Each row comes from the steps of one walk. Every step used is in the known rows, and no mark comes twice. Write the walk behind each row, first mark first.
Known rows:
kose > fatar > mutu > duze > kazibo: [ 1.93  0.50  1.86 -0.59 -2.96  0.73  0.84 -2.67  1.50 -1.21  0.55  2.40
  0.53 -1.77  1.30  0.70 -0.28  2.71  0.46  1.83  1.21  1.16 -0.51 -0.03
  1.61]
kazibo > duze > mutu > simum: [ 1.42 -0.86  0.08 -0.09 -0.45 -0.33  2.34 -0.66  1.89  2.23  1.21  0.75
 -0.54 -0.80  0.57 -1.62  0.45  2.45  1.46  0.37  1.23 -0.82  0.21  0.54
 -0.44]
simum > kazibo > duze > mutu > fatar > kose: [ 2.24 -0.94 -1.67  1.34 -0.96  1.10 -0.87 -2.92  2.77 -0.04  2.01  1.49
 -0.46 -2.14  0.34 -0.28  0.44  3.35  0.04  0.19 -0.42 -0.34 -0.03 -0.11
 -0.15]
zuso > simum > kazibo: [-0.61  0.91 -1.17  0.47 -0.68 -0.26 -0.85 -0.66  0.46  0.36  0.95 -0.26
 -0.30 -0.05 -1.83  0.88 -1.06 -0.60 -2.08  0.02  0.63 -1.85 -1.53 -0.38
 -1.63]
zuso > simum: [-0.52  0.69 -0.64 -0.42 -0.34 -1.26 -0.46  0.12  0.04  1.15  0.02 -0.18
 -0.50  0.07 -1.20 -0.85 -0.98 -0.50 -1.44  0.09  1.56 -1.07 -0.98 -0.02
 -1.44]
kose > fatar > mutu > duze > kazibo > simum: [ 1.53  0.72  1.99 -0.32 -2.28 -0.38  0.96 -2.36  1.50 -2.48  1.76  2.83
  0.27 -2.93  0.32 -0.63 -0.19  2.86 -1.10  2.13  2.09  0.26 -1.13 -0.34
  1.86]
mutu > duze > kazibo: [ 0.28 -0.15  1.16  0.35 -1.85  0.15  1.32 -0.95  0.24 -0.54 -0.18  1.91
  0.91 -1.68  0.83  0.59 -0.65  1.18 -1.15  1.74  1.36  1.12  0.37 -0.68
  0.15]
kose > fatar > mutu > duze > kazibo > simum > gumison > mefosop: [ 2.14 -0.08  3.03 -0.84 -2.87 -1.77  2.65 -1.35  2.52 -0.96 -0.70  0.32
  0.05 -1.51  0.35 -1.04 -0.85  2.49 -4.88  1.80  1.81  1.32 -0.10  0.19
  0.61]
zuso > simum > kazibo > duze > mutu > fatar: [ 1.69  0.25 -2.56  0.80 -0.58 -0.27 -0.48 -2.54  3.09  1.23  1.88  1.38
 -0.08 -1.53 -0.73 -0.05 -0.91  1.72 -1.57  0.42  1.23 -1.43 -1.62 -0.64
 -1.11]
kazibo > duze > mutu: [ 1.49 -0.50 -1.00 -0.07 -0.24 -0.50  0.69 -1.38  1.98  0.88  1.12  1.05
 -0.91 -0.97  0.78 -0.64  0.63  2.19  1.45 -0.38  0.72  0.38 -0.22  0.36
  0.35]
gumison > mefosop: [ 0.04 -0.29  0.19  0.24 -0.84 -0.49  0.98  0.54  0.99  1.12 -1.35 -1.69
  0.01  0.73  0.60  0.25 -0.50  0.24 -2.11 -0.70 -0.45  0.53 -0.03 -0.01
 -0.61]
kose > fatar > mutu > duze > kazibo > simum > mefosop > zuso > bamutil: [ 0.92  1.46  1.52 -2.66 -1.03 -1.01 -1.23 -2.10  2.70  0.17 -0.37 -0.06
 -0.42 -0.84  0.24 -0.87 -1.36  3.05 -2.62  2.04  2.70  0.14 -1.50  0.33
 -1.00]
kose > fatar > mutu > duze > kazibo > simum > gumison > mefosop > zuso: [ 1.94  0.38  3.26 -2.43 -1.77 -1.79  1.44 -1.23  2.76 -0.23 -1.63 -0.47
 -0.16 -0.31  0.48 -0.20 -0.75  2.77 -4.84  1.56  2.29  1.59 -0.33 -0.27
 -0.66]
duze > kazibo > simum > mefosop: [-0.30 -0.09  1.26  0.55 -0.02 -1.52  1.11  0.62  2.02 -1.33  0.49 -0.52
 -0.50 -1.84 -1.31 -1.50 -1.64 -0.42 -4.22  0.72  0.48  0.71  0.70  0.09
 -0.02]
mutu > simum: [-0.07 -0.27  1.09 -0.01 -0.33  0.12  1.56  0.63 -0.19  1.28  0.17 -0.19
  0.38  0.15 -0.26 -1.21 -0.18  0.25  0.03  0.84  0.61 -1.21  0.35  0.24
 -0.89]
duze > mutu > simum > mefosop > zuso: [ 0.53 -0.22  1.52 -0.99  0.83 -0.38  0.95  0.25  2.72  3.77 -0.03 -2.65
 -0.41  2.04  0.13 -1.03 -1.41  1.84 -1.00 -0.43  0.62  0.79  0.80  1.53
 -1.53]
simum > kazibo > duze > mutu > fatar: [ 2.12 -0.46 -1.86  1.19 -0.13  0.99 -0.15 -2.58  3.02  0.01  1.71  1.57
  0.36 -1.47  0.28  0.72  0.03  2.16  0.02  0.14 -0.13 -0.38 -0.68 -0.59
  0.28]
kose > fatar > mutu > simum > gumison > mefosop > zuso > bamutil: [ 1.53  0.37  1.81 -3.97 -0.88 -1.02  0.40 -0.15  2.28  3.59 -3.04 -3.62
 -0.54  3.06  0.80 -1.21 -0.32  1.83 -1.97  0.44  1.87 -0.95 -0.25  1.12
 -3.11]
kazibo > simum > mefosop > zuso: [-0.46  0.53  0.87 -1.20  1.94 -1.26 -0.98  0.66  1.35  0.53 -0.27 -1.82
 -0.80  0.64 -1.41 -1.06 -1.11  0.11 -3.34  0.01  0.38  0.27 -0.35  0.22
 -1.49]
kose > fatar > mutu > simum: [ 1.53  0.34  1.94 -0.82 -1.28  0.73  1.06 -1.16  1.08  0.50  0.91  0.37
  0.00  0.19  0.30 -0.98  0.29  1.81  1.79  0.72  0.53 -1.12 -0.50  0.84
  0.46]
mutu > simum > mefosop > gumison: [-0.04  0.10  1.04 -1.24 -0.01 -0.64  2.20  0.68  1.31  3.63 -2.22 -3.09
 -0.44  1.95 -1.39 -1.22 -1.16  0.04 -2.04  0.61 -0.54  0.18  1.58  0.92
 -2.84]
kazibo > simum: [-0.34  0.13  0.24  0.39  0.52 -0.97  0.22  0.43  0.00 -1.23  1.11  0.63
 -0.38 -1.22 -1.02 -1.51  0.01  0.13 -1.62  0.54  0.77 -0.69 -0.62 -0.38
  0.13]
fatar > mutu: [ 0.99  0.38  0.28 -0.07  0.88  0.58 -0.04 -0.71  0.72 -0.39 -0.11 -0.07
 -0.47  0.35  0.44  0.31  0.77  1.30  0.40 -0.57  0.68  0.85 -0.65  0.83
  1.42]
dasi > mutu > simum: [ 0.20  0.72  0.90  0.34 -0.20  0.06  1.98 -0.03 -0.25  3.04  0.76  0.66
  1.06 -0.47  1.01 -0.40 -0.65  1.14  2.02  0.07  1.83 -0.52  0.54  0.30
 -1.48]
dasi > kose > fatar > mutu: [ 1.26  1.06  2.03  0.66 -2.42  0.65 -2.07 -2.86  1.40  0.21  1.53  1.23
 -0.22 -0.34  0.37  0.68  0.60  1.95  3.26 -0.47 -0.26  0.48 -1.18 -0.05
  1.21]

Write each row's walk:
[ 0.10 -0.17  1.26 -1.95  1.41 -2.35  0.44  1.44  1.18  1.10 -2.14 -2.87
 -0.66  1.35 -0.84 -1.08 -0.53  0.09 -5.49 -0.18  0.96  0.53  0.13 -0.17
 -2.36]
kazibo > simum > gumison > mefosop > zuso
[ 0.38 -0.41  0.35  1.38 -0.54  0.78  1.51 -0.71  1.95  1.07  2.41 -0.19
  0.06  0.40 -0.24  0.52 -0.45  1.58  0.17  0.10  0.11 -0.83  0.00  0.72
 -0.08]
duze > mutu > simum > kazibo
[ 2.30 -0.54 -1.55  0.38  0.04 -0.07  0.63 -1.95  2.59  0.87  0.92  1.54
  0.18 -1.39  1.09 -0.96  0.31  2.39  0.50  0.19  0.59  0.46 -0.20 -0.37
  0.34]
kazibo > duze > mutu > fatar
[ 0.19  1.00  1.19  0.87 -1.22 -1.00  1.82 -1.27  0.04 -0.24  1.61  3.32
  1.13 -3.51  0.81 -0.10 -1.22  2.12 -0.82  1.62  3.09  0.95 -0.20 -0.88
 -0.18]
dasi > mutu > duze > kazibo > simum
[ 1.01 -0.73 -0.34  0.59 -0.36  0.62 -0.96 -0.88  0.63 -0.18  0.06  0.32
  0.34 -1.10  0.20 -1.59  0.08  1.22 -0.76  0.64 -0.34  0.16  0.63 -0.18
 -0.42]
mutu > fatar > kose
[-0.28  0.46  0.87 -1.09 -0.06 -2.07  1.51  0.53  2.65  0.19 -1.14 -1.84
 -1.04 -0.76 -2.05 -1.26 -1.29 -0.55 -4.94  0.92  0.00  1.13  1.09 -0.15
 -1.06]
duze > kazibo > simum > mefosop > gumison
[-0.31  0.57  0.15 -1.09  0.85 -1.82  0.70  0.63  1.82  1.22 -1.13 -2.46
 -1.14  0.44 -2.15 -1.39 -1.06 -0.14 -3.46  0.41 -0.46  0.46  0.50  0.31
 -1.46]
kazibo > simum > mefosop > gumison
[ 0.30  1.50  1.15 -0.45 -0.99 -1.75  2.37 -1.12  1.84  2.49 -0.71  0.37
  0.46 -1.89 -0.35 -0.19 -2.10  1.84 -2.74  1.54  2.10  2.30  1.07 -0.27
 -1.92]
dasi > mutu > duze > kazibo > simum > mefosop > gumison
[-0.27  0.17  0.69  0.44  0.93 -1.31  0.18  0.61  1.14 -0.14  0.53 -0.95
 -0.66 -0.54 -1.33 -1.65 -1.33 -0.21 -3.03  0.25  0.11  0.09 -0.02  0.50
 -0.55]
kazibo > simum > mefosop
[ 1.45  1.19  3.01 -0.70 -2.36 -0.08  0.08 -1.95  2.82  4.17 -0.82 -1.89
 -0.69  1.74 -1.04 -0.50 -0.61  1.94  1.30  0.15 -0.57  0.59  0.25  0.79
 -1.31]
dasi > kose > fatar > mutu > simum > mefosop > gumison
[ 1.97 -1.44  1.08 -0.53 -1.13 -1.73  3.98  0.32  2.85  3.71 -1.33 -1.78
 -0.72  0.59  0.63 -1.86 -0.21  1.94 -2.00 -0.05  0.97  0.35  1.23  1.05
 -1.79]
kazibo > duze > mutu > simum > gumison > mefosop
[ 0.73  0.11 -1.08  0.52 -0.28  0.75 -0.20 -1.39  0.61 -0.44  0.59  1.21
 -0.23 -1.23 -0.62  1.54  0.52  0.46  0.16  0.25 -0.44 -1.44 -0.77 -0.86
 -1.09]
simum > kazibo > duze
[-0.07  0.47  0.81 -1.34  1.32 -0.15 -1.05  0.25  1.24  1.56 -1.45 -2.30
 -0.34  1.66 -0.37  0.40 -1.12  0.15 -1.60 -0.55 -0.33  1.15  0.43  0.51
 -2.03]
simum > mefosop > zuso
[ 1.34 -0.22 -1.23  0.82 -0.50  0.41  0.04 -2.05  2.38  0.11  2.00  1.07
 -0.78 -1.07  0.14  1.36  0.29  1.99  0.81 -0.38 -0.21 -0.40 -0.60  0.02
  0.25]
simum > kazibo > duze > mutu
[ 1.51 -0.28  0.13 -1.35 -0.31 -1.07  2.88 -0.52  3.41  4.55 -1.08 -2.14
 -1.24  0.95 -0.57 -1.68 -0.58  2.15 -0.36  0.33  0.08  0.43  1.51  1.18
 -2.16]
kazibo > duze > mutu > simum > mefosop > gumison
[ 1.46 -0.24  2.34 -0.06 -1.00 -1.78  3.05 -0.26  1.83 -0.70 -1.69 -0.18
 -0.04 -1.16  0.32 -0.75 -0.75  2.28 -5.94  1.27  2.51  2.13  0.24  0.36
  0.51]
fatar > mutu > duze > kazibo > simum > gumison > mefosop
[ 1.21  0.56  0.73  0.13 -0.16  1.06  0.60 -1.72 -0.14 -0.04 -0.46  1.39
  0.21 -0.15  1.20  0.71  0.46  3.09  0.49  0.70  1.43  1.30 -0.88  0.58
  1.26]
fatar > mutu > duze
[ 1.21  0.98  3.19  1.27 -3.57 -0.48 -0.69 -3.26  1.67 -1.54  2.30  3.71
  0.25 -3.10  0.17 -0.16 -0.04  3.39  0.27  1.78  1.85  0.78 -1.50 -1.01
  1.61]
dasi > kose > fatar > mutu > duze > kazibo > simum
[ 0.46 -0.65  0.91 -0.50 -0.60 -1.46  1.58  1.05  1.04  1.65 -2.74 -2.58
 -0.09  1.47 -0.09 -0.20 -0.78 -0.41 -3.54 -0.51 -0.05  1.04  1.08  0.48
 -1.51]
simum > gumison > mefosop
[ 0.25 -0.34  1.53 -0.40  0.15 -2.12  1.60  1.01  1.04 -1.61  0.17  0.00
 -0.37 -1.84 -1.46 -1.80 -0.61 -0.86 -4.37  1.17  1.41  0.37  0.93 -0.26
 -0.05]
duze > kazibo > simum > gumison
[ 0.73  0.55 -1.59 -1.15 -0.73 -1.20 -0.51 -1.53  3.49  3.09 -0.10 -1.52
 -1.38  0.84 -0.26  1.32 -0.94  2.00 -3.21 -1.10  1.38 -0.66 -1.85 -0.25
 -2.96]
gumison > mefosop > zuso > simum > kazibo > duze > mutu
[ 1.35  0.27  2.70 -1.75  0.14 -1.65  1.93 -0.26  1.92 -0.03 -2.38 -1.02
 -0.31 -0.08  0.42 -0.17 -0.47  2.67 -6.39  1.09  3.03  2.36 -0.22  0.14
 -0.62]
fatar > mutu > duze > kazibo > simum > gumison > mefosop > zuso
[ 0.66 -0.30  0.01  0.36 -0.55  1.01  1.51 -0.81  0.46  1.04  0.85  0.97
  0.10 -0.91 -0.73  0.43  0.07  0.71  0.23  1.07  0.09 -2.68 -0.33 -0.42
 -1.99]
mutu > simum > kazibo > duze
[ 1.54  0.66 -2.31 -0.79  0.50 -0.06 -1.66 -2.50  3.16  1.84  1.11  0.41
 -0.23 -0.23 -0.69  0.51 -0.75  2.03 -2.00  0.21  1.67 -1.13 -1.86 -0.97
 -2.31]
mefosop > zuso > simum > kazibo > duze > mutu > fatar
[-0.43  1.20 -0.72 -1.73 -0.08 -2.06  0.23  0.19  1.73  3.61 -2.29 -3.25
 -1.26  1.73 -2.32 -0.76 -1.88 -0.72 -3.40 -0.12  0.42  0.18  0.18  0.67
 -3.11]
zuso > simum > mefosop > gumison
[-0.32  0.47  1.40 -1.14  0.95 -1.52 -0.16  0.75  2.11 -0.44 -0.14 -1.34
 -0.65 -0.65 -1.29 -0.92 -1.63 -0.15 -4.76  0.52  0.88  0.79  0.38 -0.09
 -1.25]
duze > kazibo > simum > mefosop > zuso
[ 1.69  0.19  0.19  0.49  0.38  1.61  1.37 -1.52  1.03  0.45  0.75  0.95
 -0.46 -0.52 -0.32  0.70  0.99  2.21  0.64  0.43  0.84 -1.81 -1.04  0.46
 -0.45]
fatar > mutu > simum > kazibo > duze
[ 0.10 -0.09  0.26 -0.80 -0.81 -2.51  1.49  1.21  1.17  2.88 -2.39 -2.82
 -0.61  1.52 -1.13 -1.09 -1.51 -0.96 -5.07 -0.34  1.41 -0.06  0.14  0.48
 -2.69]
zuso > simum > gumison > mefosop
[ 0.45  1.08  0.33  0.63 -0.93  0.34  0.91 -1.67 -0.77  2.30  0.31  2.34
  1.36 -1.09  1.75  1.21 -0.63  2.34  2.11  0.67  2.08  1.22 -0.13 -0.29
 -0.93]
dasi > mutu > duze
[ 0.48 -0.32  2.03 -0.03 -0.85 -1.79  2.03  0.02  0.24 -1.18 -0.27  1.45
  0.37 -2.11 -0.78 -1.25 -0.93  0.75 -4.18  2.43  2.27  0.82  0.79 -0.60
 -0.40]
mutu > duze > kazibo > simum > gumison
